Each row was made from one walk, in order. Every step used is in the known rows, and no mark comes twice. Write each row's walk.
Known rows:
luvef, bimen, rugode, rame, rabopi: -6	5	-24	10	-1	7	-4	6	-11	-11	-9	9	-10	-43	19	-5	12	3	-2	-6	-2	-4	-11	-7	-5	-6	-25	-17	17	-3	-3	-1	-6
roze, rame: 11	-6	-21	12	1	2	-2	10	-7	-11	-5	0	-9	-8	12	-3	7	-8	0	-5	3	-7	-16	-13	-1	-12	-12	-13	-8	-8	-5	8	5
fonuz, lize, fiki: 14	-8	-11	9	1	8	-10	22	-5	-13	7	5	-9	-8	11	-9	3	-9	6	-7	-4	-7	-14	-7	0	-10	-7	-12	11	-5	-13	1	6
bimen, luvef: 5	-6	-19	11	1	10	-5	12	-12	-9	4	2	-12	-13	10	-6	6	8	0	-5	4	-2	-14	-4	-5	-4	-13	-11	5	0	-9	4	5
roze, rame, rugode, bimen, luvef: 9	-3	-27	15	3	5	0	2	-15	-9	0	3	-10	-9	9	-6	15	14	-7	-2	5	-10	-20	-10	-2	-5	-15	-11	1	-6	7	10	11
fonuz, lize, rame, rugode, bimen: 9	2	-24	15	5	6	-5	12	-9	-10	-9	5	-5	-5	10	-7	11	9	-4	2	0	-12	-13	-10	2	-4	-13	-11	14	-2	0	3	6
rugode, bimen: 5	-13	-19	15	4	15	0	6	-7	-15	0	6	-11	-2	6	-4	5	-3	7	-3	3	-4	-10	-9	1	-5	-4	-15	6	1	-7	8	6
fonuz, lize: 17	-1	-14	11	0	6	-9	18	-6	-10	-4	1	-8	-11	11	-9	3	-6	3	-3	0	-4	-12	-7	-2	-4	-7	-8	7	-3	-11	2	4
rame, rabopi: 6	-13	-17	10	1	3	-3	21	-9	-6	-7	-2	-8	-26	13	-3	6	-3	7	-2	0	-9	-12	-7	-4	-5	-11	-13	9	0	-8	7	2
roze, rame, rabopi, bimen: 8	-9	-17	16	-1	-5	-8	17	-9	-10	-16	-4	-6	-20	13	-3	16	2	-2	0	4	-10	-17	-13	-5	-11	-24	-10	0	-8	-2	5	6
rame, luvef, bimen, rugode: 5	12	-22	15	2	8	3	6	-4	-7	-8	8	-10	-21	15	-5	11	12	-5	-4	1	1	-8	-4	-1	-5	-28	-14	4	-1	-1	4	4
roze, rame, rugode: 13	-1	-25	11	-1	-3	0	14	-9	-7	-12	-4	-7	-11	14	-3	12	-4	-4	-1	1	-13	-19	-12	0	-10	-14	-10	-8	-9	2	11	6
rame, lize, fiki: 4	-7	-17	10	0	5	-1	19	-5	-18	0	6	-8	-11	12	-4	8	-4	7	-8	-2	-7	-13	-12	3	-13	-9	-13	0	0	-4	8	11
rabopi, bimen: 6	-7	-16	16	-2	6	-9	18	-6	-16	-13	0	-9	-3	10	-4	11	0	1	0	5	-3	-13	-7	-1	-9	-17	-10	3	-2	-8	5	6
roze, rame, lize, fonuz: 9	-6	-25	11	3	2	-6	11	-7	-14	-15	5	-8	-5	14	-2	9	-4	-5	-7	0	-6	-21	-20	4	-16	-12	-16	-15	-6	2	8	12
luvef, bimen, rabopi: 3	-8	-25	11	-3	17	-2	-9	-7	-3	-11	14	-11	-14	8	-3	6	-9	-3	-2	3	1	-14	-6	-4	-5	-23	-17	6	-4	-6	0	2
fonuz, lize, rame: 9	0	-19	14	3	5	-9	16	-7	-10	-6	5	-7	-9	13	-7	6	1	-2	-4	0	-6	-11	-9	-2	-9	-14	-11	9	-3	-11	0	2
bimen, rugode: 7	0	-20	14	2	10	1	17	-8	-11	-1	2	-12	-21	11	-5	4	-1	2	-1	2	-1	-8	-5	2	-9	-18	-14	4	-4	-9	2	2
roze, rame, lize, fiki: 7	-5	-20	11	1	0	0	13	-6	-18	-1	6	-7	-11	12	-4	11	-5	1	-9	-1	-9	-17	-17	3	-18	-13	-13	-10	-7	1	10	13
rabopi, rame, luvef: 8	-4	-25	6	2	2	-3	11	0	-9	-10	-2	-6	-21	12	-9	9	-2	0	0	1	-5	-11	-10	-4	-6	-10	-9	-17	-1	2	12	12
rabopi, bimen, rugode: 6	2	-18	19	-1	8	-6	19	-7	-15	-10	1	-11	-16	11	-5	10	6	-2	2	5	1	-8	-5	1	-11	-28	-11	5	-5	-8	0	4
roze, rame, rugode, bimen, rabopi: 8	-7	-34	15	1	11	3	-8	-9	-8	-14	8	-7	-15	4	-3	8	-4	-7	4	4	-9	-17	-14	2	-10	-20	-15	-1	-8	8	5	10
luvef, bimen, rugode, rame: -4	10	-26	11	-2	12	-4	1	-8	-17	-5	13	-12	-27	17	-5	10	0	-4	-8	0	1	-11	-6	-1	-9	-21	-17	10	-4	-6	0	-5
bimen, rugode, rame: -2	7	-28	12	0	9	-4	12	-7	-21	-5	7	-11	-29	14	-6	3	-1	-1	-5	0	-1	-8	-8	1	-12	-15	-15	7	-2	-8	1	-3
lize, fiki: 5	-16	-15	9	1	10	-3	20	-6	-14	6	5	-11	-5	10	-3	3	-9	8	-7	-2	-7	-13	-7	2	-13	-8	-17	6	-3	-13	6	5
rugode, rame: -1	-2	-26	9	-1	7	-8	10	-6	-22	-8	5	-9	-17	13	-5	4	-6	2	-8	-1	-5	-12	-11	-2	-11	-5	-14	5	1	-9	5	-1
lize, rame, luvef, bimen, rabopi: -5	2	-34	15	3	13	1	-10	-3	-4	-18	17	-6	-17	10	-1	9	11	-12	-2	2	0	-11	-9	-5	-8	-34	-18	6	0	0	-1	5
rugode, bimen, lize: 9	-9	-13	16	3	14	-2	18	-7	-14	2	5	-12	-18	5	-4	9	5	4	-1	8	-3	-6	-8	5	-3	-1	-16	4	3	-10	5	8
rabopi, rame: 8	-13	-22	6	0	6	-5	11	-5	-9	-5	-1	-9	-17	11	-9	8	-14	5	0	2	-5	-12	-9	-3	-7	-5	-11	-13	-5	-5	9	7
roze, rame, rugode, bimen: 11	-5	-26	14	2	3	2	6	-10	-11	-7	2	-8	-4	10	-3	13	-1	-2	0	2	-13	-17	-13	3	-8	-11	-13	-3	-7	5	12	10
rabopi, rame, roze: 6	-15	-21	5	0	-8	-1	8	-6	-7	-11	3	-7	-16	11	-6	10	-14	7	1	-1	-7	-15	-11	-2	-7	5	-13	-12	-3	-5	14	5
roze, rame, rabopi, bimen, lize: 11	-6	-11	17	-1	-6	-10	29	-10	-8	-14	-5	-7	-37	12	-3	20	11	-4	3	10	-8	-14	-13	-2	-10	-20	-10	-1	-6	-4	3	9
rame, lize: 6	1	-20	11	0	4	-2	15	-6	-15	-11	2	-8	-14	12	-5	9	-2	4	-4	1	-4	-12	-13	0	-7	-8	-9	-4	2	-3	10	9
luvef, bimen, rabopi, rame, roze: 1	-13	-27	5	-3	2	0	-16	-7	1	-16	16	-7	-22	9	-5	12	-16	-1	2	2	-1	-17	-10	-6	-5	-11	-17	-7	-6	0	7	4

Write each row's walk:
-2	-4	-29	16	5	10	1	6	-15	-8	-1	7	-10	-8	9	-4	14	22	-7	-1	4	-10	-14	-7	-1	-4	-18	-14	12	1	2	5	8 -> lize, rame, rugode, bimen, luvef
3	-10	-34	11	5	15	0	-11	-1	-10	-13	9	-6	-26	3	-9	5	-2	-3	4	4	-1	-9	-13	-2	-5	-15	-13	-10	-1	8	5	15 -> rugode, bimen, rabopi, rame, luvef
2	-2	-15	20	1	5	-10	27	-7	-13	-12	3	-9	-17	10	-1	17	16	-6	2	10	-3	-8	-9	2	-11	-22	-13	2	-1	-11	0	7 -> rabopi, bimen, lize, rame
-3	17	-29	18	0	3	-8	13	-2	-26	-20	4	-7	-28	14	-6	11	17	-9	-2	2	1	-7	-9	-1	-13	-29	-10	4	1	1	-1	6 -> rabopi, bimen, rugode, rame, luvef
3	-17	-29	5	-1	0	-1	-4	-7	-4	-17	9	-6	-25	6	-6	5	-17	2	5	1	-3	-15	-12	-3	-9	-4	-15	-10	-5	-3	8	6 -> bimen, rabopi, rame, roze
5	-7	-34	8	1	9	-2	-2	0	-6	-17	5	-5	-32	7	-9	4	-5	-5	4	3	0	-10	-11	-5	-7	-19	-11	-15	-3	4	4	12 -> bimen, rabopi, rame, luvef
-3	-2	-22	21	4	2	-5	23	-10	-9	-15	1	-8	-31	14	-2	15	17	-5	4	4	-5	-8	-7	-2	-12	-37	-14	14	-5	-5	-4	2 -> lize, rame, rabopi, bimen, rugode
0	-2	-15	14	1	-4	1	12	-11	-2	-10	15	-9	-19	13	2	18	9	-3	-2	4	-5	-12	-9	1	-7	-7	-20	5	2	-11	8	0 -> luvef, bimen, lize, rame, roze
6	3	-20	11	0	7	0	4	-3	-7	-10	6	-8	-8	15	-3	12	6	-2	-5	0	-2	-12	-7	-4	-3	-18	-13	1	3	-2	9	6 -> rame, luvef, bimen
5	8	-26	10	2	6	1	1	-3	-4	-8	5	-9	-30	15	-10	15	5	-6	0	2	1	-9	-6	-4	-4	-24	-12	-11	-5	5	7	7 -> rabopi, rame, luvef, bimen, rugode
3	-19	-31	10	3	20	-2	-11	-5	-10	-8	10	-9	-22	2	-9	4	-13	2	4	6	-1	-11	-11	-2	-6	-11	-15	-7	-5	1	3	10 -> rugode, bimen, rabopi, rame
-2	-9	-22	13	3	-6	2	12	-9	-9	-12	9	-7	-4	12	1	9	1	2	-2	-1	-9	-13	-11	0	-12	-5	-18	5	1	-11	10	1 -> lize, rame, roze
-5	7	-24	16	-2	-6	-6	12	-8	-24	-20	9	-8	-23	14	-3	12	5	-3	-1	0	-2	-12	-10	1	-15	-15	-14	8	-2	-6	2	-1 -> rabopi, bimen, rugode, rame, roze
9	6	-23	13	1	1	1	-2	-4	-7	-11	7	-7	-9	15	-3	15	4	-7	-6	1	-5	-16	-12	-5	-8	-22	-13	-8	-4	3	9	8 -> roze, rame, luvef, bimen
-1	-12	-22	12	4	3	-2	20	-10	-6	-9	2	-7	-24	15	-1	9	5	2	-2	0	-11	-11	-9	-4	-9	-18	-16	10	-1	-8	4	0 -> lize, rame, rabopi
-3	-2	-30	8	1	7	-13	11	-6	-24	-18	10	-8	-14	15	-3	6	-4	-3	-10	-4	-3	-17	-18	3	-14	-7	-17	-4	3	-1	5	6 -> rugode, rame, lize, fonuz
7	21	-23	18	5	6	-3	7	-4	-5	-8	12	-7	-22	17	-8	12	19	-13	-3	-1	-1	-8	-5	-3	-6	-34	-12	11	-3	-1	-4	3 -> fonuz, lize, rame, luvef, bimen, rugode
6	-8	-22	10	2	8	-8	16	-6	-14	-15	5	-9	-6	12	-2	6	-3	0	-6	-2	-4	-16	-15	4	-11	-9	-16	-6	1	-3	7	10 -> rame, lize, fonuz
8	-7	-23	13	1	9	1	10	-9	-12	-7	1	-9	-4	8	-4	10	0	3	1	1	-11	-13	-8	3	-3	-7	-13	6	0	1	11	8 -> rame, rugode, bimen
8	-13	-8	15	0	-4	-11	33	-9	-10	-4	0	-7	-33	11	-2	18	8	-2	-1	6	-11	-15	-12	0	-15	-21	-14	2	-8	-5	1	11 -> roze, rame, rabopi, bimen, lize, fiki
-4	0	-25	7	-1	5	-7	13	-5	-28	-4	10	-7	-19	14	-5	7	-4	4	-12	-4	-7	-14	-15	2	-16	-7	-14	2	2	-2	6	7 -> rugode, rame, lize, fiki
4	-3	-16	18	0	3	-5	25	-9	-10	-13	-3	-9	-33	13	-5	13	9	0	4	4	-4	-9	-5	-2	-8	-31	-11	12	-5	-6	-1	3 -> rame, rabopi, bimen, rugode
9	10	-23	15	5	2	-7	16	-2	-11	-12	4	-4	-13	14	-7	6	13	-6	-2	-2	-6	-9	-10	-3	-7	-18	-9	6	1	-5	1	7 -> fonuz, lize, rame, luvef
6	4	-32	13	0	8	1	-13	-4	-4	-17	13	-7	-19	11	-3	10	1	-13	-4	3	-1	-16	-13	-5	-9	-31	-15	-7	-6	6	3	8 -> roze, rame, luvef, bimen, rabopi
3	-5	-17	15	4	7	-3	25	-8	-9	-3	4	-10	-23	11	-1	11	9	-3	-2	7	-5	-7	-9	3	-9	-11	-16	1	1	-13	2	4 -> bimen, lize, rame
11	-8	-21	9	1	6	-2	17	-7	-7	-4	-1	-8	-30	7	-9	17	2	0	7	8	-9	-11	-10	4	0	-1	-11	-12	-2	4	12	13 -> rabopi, rame, rugode, bimen, lize
9	-2	-10	12	-2	9	-4	16	-8	-4	-1	6	-12	-21	11	-3	14	3	0	-4	7	-1	-10	-5	0	-2	-10	-15	2	0	-11	5	3 -> luvef, bimen, lize
6	1	-21	14	1	1	-2	31	-9	-4	-11	0	-8	-26	12	-1	15	13	-6	2	6	-11	-11	-8	4	-7	-14	-13	0	-1	-5	6	5 -> bimen, lize, rame, rugode
6	-10	-27	8	2	9	-2	3	-13	-6	0	1	-10	-18	8	-11	15	8	-2	3	5	-9	-16	-8	-3	1	-9	-9	-5	-3	8	11	12 -> rabopi, rame, rugode, bimen, luvef
-4	-9	-13	12	-3	0	-16	32	-8	-21	-7	4	-7	-44	13	-4	15	9	0	-5	3	-8	-12	-10	0	-13	-15	-15	14	0	-9	-2	4 -> rugode, rame, rabopi, bimen, lize, fiki
10	-8	-26	4	-2	-1	-3	15	-6	-4	-12	-5	-7	-20	12	-8	13	-9	1	5	1	-11	-16	-9	-1	-4	-8	-8	-14	-6	3	13	8 -> rabopi, rame, rugode
9	-12	-27	8	1	7	0	6	-7	-9	-8	0	-7	-13	9	-9	13	-6	3	5	3	-11	-14	-11	1	-2	-4	-11	-9	-4	6	14	11 -> rabopi, rame, rugode, bimen
3	2	-29	12	-1	13	-1	-9	-3	-4	-16	13	-7	-19	9	-3	7	3	-7	-2	2	1	-12	-7	-5	-4	-27	-15	3	1	1	1	6 -> rame, luvef, bimen, rabopi
6	-9	-8	10	-2	11	-5	21	-7	-7	10	10	-12	-18	11	-3	13	0	2	-7	4	-5	-12	-5	2	-7	-10	-19	6	-2	-13	4	5 -> luvef, bimen, lize, fiki
8	14	-25	16	3	3	4	1	-5	-7	-8	8	-9	-21	17	-4	14	10	-10	-5	2	-1	-12	-9	-2	-10	-31	-14	-6	-8	4	5	6 -> roze, rame, luvef, bimen, rugode
4	-5	-17	16	-2	8	-11	15	-11	-13	-5	1	-11	-8	10	-6	13	14	-4	-2	7	-1	-15	-4	-6	-5	-23	-8	6	-1	-8	2	8 -> rabopi, bimen, luvef
4	-12	-20	4	1	4	-4	14	-4	-15	-1	4	-7	-19	12	-9	11	-10	7	-4	-1	-8	-14	-14	1	-12	-6	-11	-16	-5	1	11	14 -> rabopi, rame, lize, fiki
1	-21	-29	9	3	6	2	-14	-7	-7	-12	14	-7	-20	2	-6	6	-14	4	5	3	-3	-13	-13	-1	-7	0	-17	-5	-3	0	8	8 -> rugode, bimen, rabopi, rame, roze
5	3	-18	13	0	12	1	7	-9	-6	-1	9	-13	-18	14	-5	11	0	-1	-3	2	1	-10	-3	0	-6	-24	-16	6	-5	-7	2	-1 -> luvef, bimen, rugode
10	3	-25	13	3	0	0	11	-3	-12	-11	0	-6	-13	13	-3	9	3	-4	-4	1	-6	-14	-14	-2	-11	-16	-11	-11	-3	1	10	10 -> roze, rame, luvef
9	2	-18	8	0	3	-4	11	-2	-2	-7	4	-8	-34	13	-8	19	8	-5	0	7	-1	-10	-8	-3	0	-11	-11	-17	0	1	9	12 -> rabopi, rame, luvef, bimen, lize
